Each row was made from one path, in order. Every step used is in the known rows, and no mark comes twice. Write each row's path.
Known rows:
koge numut lekis zuko bitad karig: [ 3.99  0.47 -1.21 -1.47 -1.05  1.65 -2.02  1.45 -1.46  4.83 -2.26  1.98
 -3.47 -0.79  0.75  1.06 -1.46  1.34 -0.29 -0.58  3.12]
bitad numut: [-4.83 -1.56  1.54  2.22 -1.10 -2.60  0.25 -0.58 -0.71  1.46  0.49 -4.54
  1.81  1.31 -2.50 -1.12 -0.77 -0.12  2.43 -2.36  0.85]
tipud zuko: [-1.95 -0.46 -0.18  1.98 -0.39 -1.02 -0.95  0.16  0.15 -4.12  0.92 -4.11
  0.38  0.90 -1.54 -0.96  2.62 -1.08  2.38  1.43 -3.53]
koge numut bitad zuko: [-2.97  2.49  1.38  0.93 -0.47  2.98 -1.08 -1.93 -1.92  2.70 -0.08  0.27
  0.56  0.13 -2.68 -1.90 -1.56 -0.69  1.12 -0.19  2.73]
numut lekis zuko bitad: [ 4.34  0.89 -1.93 -3.82  0.35  1.21 -0.04  1.62  2.98  0.95  0.74  0.72
 -2.79 -1.29  3.34  0.21  1.14 -0.39 -2.04  2.97 -0.01]
magam bitad: [-1.11  1.46  2.79  1.12  0.78  0.79 -0.22 -1.06  1.13 -2.21  2.95 -1.03
  1.23 -0.91 -1.53  1.00 -0.38 -3.55 -0.86  1.49  0.33]
tipud zuko bitad: [ 2.32 -0.53  0.79  0.85  0.18  1.79  0.62 -0.03  1.23 -1.96 -0.10 -1.00
 -0.11  1.52 -1.45  0.13  2.56 -1.48  0.86  1.71 -2.74]
numut koge: [-5.81 -0.03  1.30 -0.58  0.84 -0.72 -0.64 -3.16 -1.47 -1.89  1.44 -3.37
  2.13 -1.13  0.05 -0.74 -1.96  0.62 -2.43  1.49 -1.57]
tipud zuko lekis numut koge: [-0.39 -3.56 -2.10  0.21  1.24 -0.73  1.32 -0.95 -2.13 -1.96 -2.46  1.42
  0.65 -0.51  2.11 -0.42  0.90  2.11  0.03  1.38 -4.37]
koge numut lekis zuko bitad: [ 3.56 -0.50 -0.41 -2.06 -0.58  3.36  0.42  1.60  1.79  5.83 -0.59  0.71
 -2.28 -0.54  2.59  0.51  0.11 -0.65  0.21  0.81  1.92]
koge numut lekis zuko: [-0.56 -0.20 -1.19 -0.87 -1.38  0.26 -1.03  1.90  0.80  3.77  0.49 -2.41
 -1.63 -1.46  2.49 -0.62  0.25 -0.34  1.71  0.50  0.82]
magam bitad karig: [-0.95  2.31  1.96  1.68  0.33 -0.80 -2.62 -1.22 -2.00 -2.77  1.35  0.17
  0.07 -1.04 -3.36  1.36 -1.95 -1.35 -1.46 -0.01  1.50]
magam bitad numut: [-1.78 -0.59  3.63  2.84 -0.88 -0.18  0.73 -0.44 -0.09  1.79  0.65 -1.14
  2.15  0.30 -2.96  0.33 -1.04 -2.17  1.67 -0.60  1.49]
tipud zuko lekis numut: [ 1.43 -3.01 -2.72  1.45  0.68 -1.75  1.35  1.11 -0.14 -2.75 -1.10  0.28
 -0.67  0.56  1.02  0.18  2.94  0.07  2.61 -0.39 -3.10]
tipud zuko lekis numut bitad: [ 1.94 -0.66 -1.58  0.50  0.68  1.73  1.89 -2.06 -0.36 -2.47 -1.97  1.36
 -0.90 -0.33  1.74 -0.60  0.59  0.38 -0.52  2.21 -2.71]
lekis zuko: [ 0.57 -0.43 -1.51 -0.29  0.52 -2.98 -1.36 -1.61  0.85 -0.63  2.58 -3.53
  0.08  0.59  1.00 -0.20  1.42 -0.34  0.89  0.73 -1.20]
bitad zuko lekis numut koge: [-1.07 -1.78 -3.40 -1.38  2.23 -2.43  0.09 -0.09 -3.01 -0.11 -1.32  4.58
  0.26 -0.88  1.02 -0.90  0.03  2.76 -0.58 -0.59 -0.55]
karig bitad numut: [-2.90  0.66  2.11  1.77 -1.87  0.01  0.34 -1.69  1.03  1.60  0.46 -3.33
  3.15  2.73 -0.95 -2.53 -1.57 -0.45  0.52 -3.25  0.97]
bitad magam: [-4.90  1.71  0.13  1.30 -0.71 -2.77 -1.31  0.41  1.76 -5.51  2.77 -5.42
  2.60  1.58 -0.91  1.60  1.13  0.68  1.15 -3.18 -2.58]
magam bitad zuko lekis: [ 2.02  2.26  0.59 -0.81  1.69 -1.18  0.60  3.07  0.58 -3.77  1.22  5.92
 -1.22 -1.20 -0.37  0.63  2.20 -1.46 -1.78  1.38  1.89]
magam bitad numut lekis: [-2.32  0.90  2.47  0.57 -1.88  1.21  0.35  2.80  1.09  1.63  0.00  0.40
 -0.51 -2.26 -0.74 -0.55 -1.11 -1.73  0.05  1.21  1.42]
magam bitad numut koge: [-3.64 -1.06  4.38  1.66 -0.41  0.80  0.67 -2.70 -2.00  2.54 -0.66  0.46
  3.50 -0.88 -1.72 -0.34 -3.04 -0.51 -0.76  1.20  0.25]

Write each row's path:
[-0.47  1.36  1.04 -0.06 -0.07  0.29  0.24  0.28  2.55 -3.61  1.63 -2.35
  2.13  2.05 -0.66  2.70  0.86  0.33 -0.27 -2.81 -1.54]
zuko bitad magam
[ 4.51  1.76 -2.82 -3.25 -0.13 -0.40 -2.54  1.54 -0.34  0.14 -0.97  2.17
 -4.10 -1.27  1.59  0.54 -0.52  1.82 -2.98  1.59  1.03]
numut lekis zuko bitad karig
[ 4.06 -2.71  0.21  0.21 -0.55 -1.04  1.14 -1.20  0.53  5.29 -0.73 -0.51
  0.54  2.45 -0.22  0.26  0.40  0.61  1.81 -1.00  0.89]
lekis zuko bitad numut
[-0.96  2.39  1.20 -0.59  0.51  1.89  1.18 -0.07 -1.31  0.72 -1.14  3.48
 -1.02 -0.53  0.08 -1.06 -0.88  0.41 -1.25 -0.14  3.59]
koge numut bitad zuko lekis
[-6.64 -2.00  2.30  1.07 -0.71 -1.60  0.23 -2.44 -2.57  2.09 -0.87 -3.11
  3.05  0.07 -1.34 -1.58 -2.85  1.83  0.22 -0.64 -0.37]
bitad numut koge
[ 1.31 -1.15  0.37  0.07 -2.32  1.93  1.04  3.87  1.13  1.65 -3.31  0.35
 -1.58  0.13 -0.76 -1.37  1.56  0.09  1.59  1.62 -1.64]
tipud zuko bitad numut lekis
[ 3.71  1.67 -2.44 -3.07 -0.92  0.12 -0.79  2.84  4.14 -2.10  0.72 -0.01
 -1.33  0.20  3.75  2.05  2.34  1.62 -1.10  0.13 -2.44]
numut lekis zuko bitad magam
[-0.54 -2.11 -2.01  0.05  1.53 -2.08  1.67 -0.06  0.08 -0.91  0.69 -0.54
 -0.19 -0.08  1.49  0.79  0.29 -0.18  0.41 -2.08  0.33]
zuko lekis numut
[-4.86  0.80  0.87  0.06 -1.51  1.78 -0.40  2.42  0.28  2.07  0.83 -3.43
 -0.96 -1.97  0.35 -0.60 -1.04 -1.31  1.21 -0.46  1.73]
koge numut lekis
[-0.94 -0.28  1.10 -1.30 -1.40  1.72  1.54  2.59  1.21  3.20 -1.38 -0.12
 -1.17 -0.79 -0.25 -0.61 -1.14 -0.13 -0.42 -0.01  1.94]
zuko bitad numut lekis
[-1.88  1.17 -1.30  1.38  0.38  0.69 -2.55 -5.07 -3.84  0.11 -0.71 -1.49
 -0.07 -0.49 -2.10 -0.30 -4.61  1.03 -0.89 -1.01  0.76]
lekis numut bitad karig
[ 1.68 -2.50  1.62  2.33 -1.37  0.80  1.41  0.51 -0.09  1.88 -2.37 -0.88
  0.85  2.57 -2.79 -0.67  1.81 -0.22  3.12 -0.34 -1.44]
tipud zuko bitad numut
[ 2.00 -1.15 -1.21 -0.80  2.49  0.00  0.58  0.02 -2.50  0.29 -0.98  8.13
  0.59 -1.66  0.64  0.37 -0.18  0.59 -1.60  1.25  0.15]
magam bitad zuko lekis numut koge
[ 0.97  3.29 -1.02 -1.76  0.78 -0.89  0.26  1.66  1.61 -4.29  1.00  3.69
 -0.29  1.49  1.62 -2.12  1.52  0.35 -2.81 -1.30  1.30]
karig bitad zuko lekis
[ 3.59 -0.44 -1.79  0.27  2.01 -0.78  0.59  2.04 -0.46 -0.47  0.26  6.70
 -0.81 -0.56 -0.47  0.85  1.66 -1.43  0.84 -0.46  1.48]
magam bitad zuko lekis numut
[ 4.71 -0.66 -0.63 -1.46  1.11 -0.27  0.25 -1.90  1.75  1.44  1.52 -0.46
 -0.48  1.15  1.16  0.98  1.12 -0.78 -0.64  1.03 -0.19]
lekis zuko bitad
[ 3.95  0.27 -1.29 -0.83  0.06 -1.09 -0.49 -0.30  3.01 -1.83  1.43 -1.54
  1.29  2.59  1.39  2.85  2.36  1.25  0.38 -1.78 -2.44]
lekis zuko bitad magam
[ 0.04  1.20 -1.59 -0.34  1.19 -0.28 -0.20 -3.29 -3.33 -1.74 -1.67  2.10
 -1.71 -1.21  0.69  0.58 -3.82  2.26 -3.18 -0.94  1.78]
zuko lekis numut bitad karig
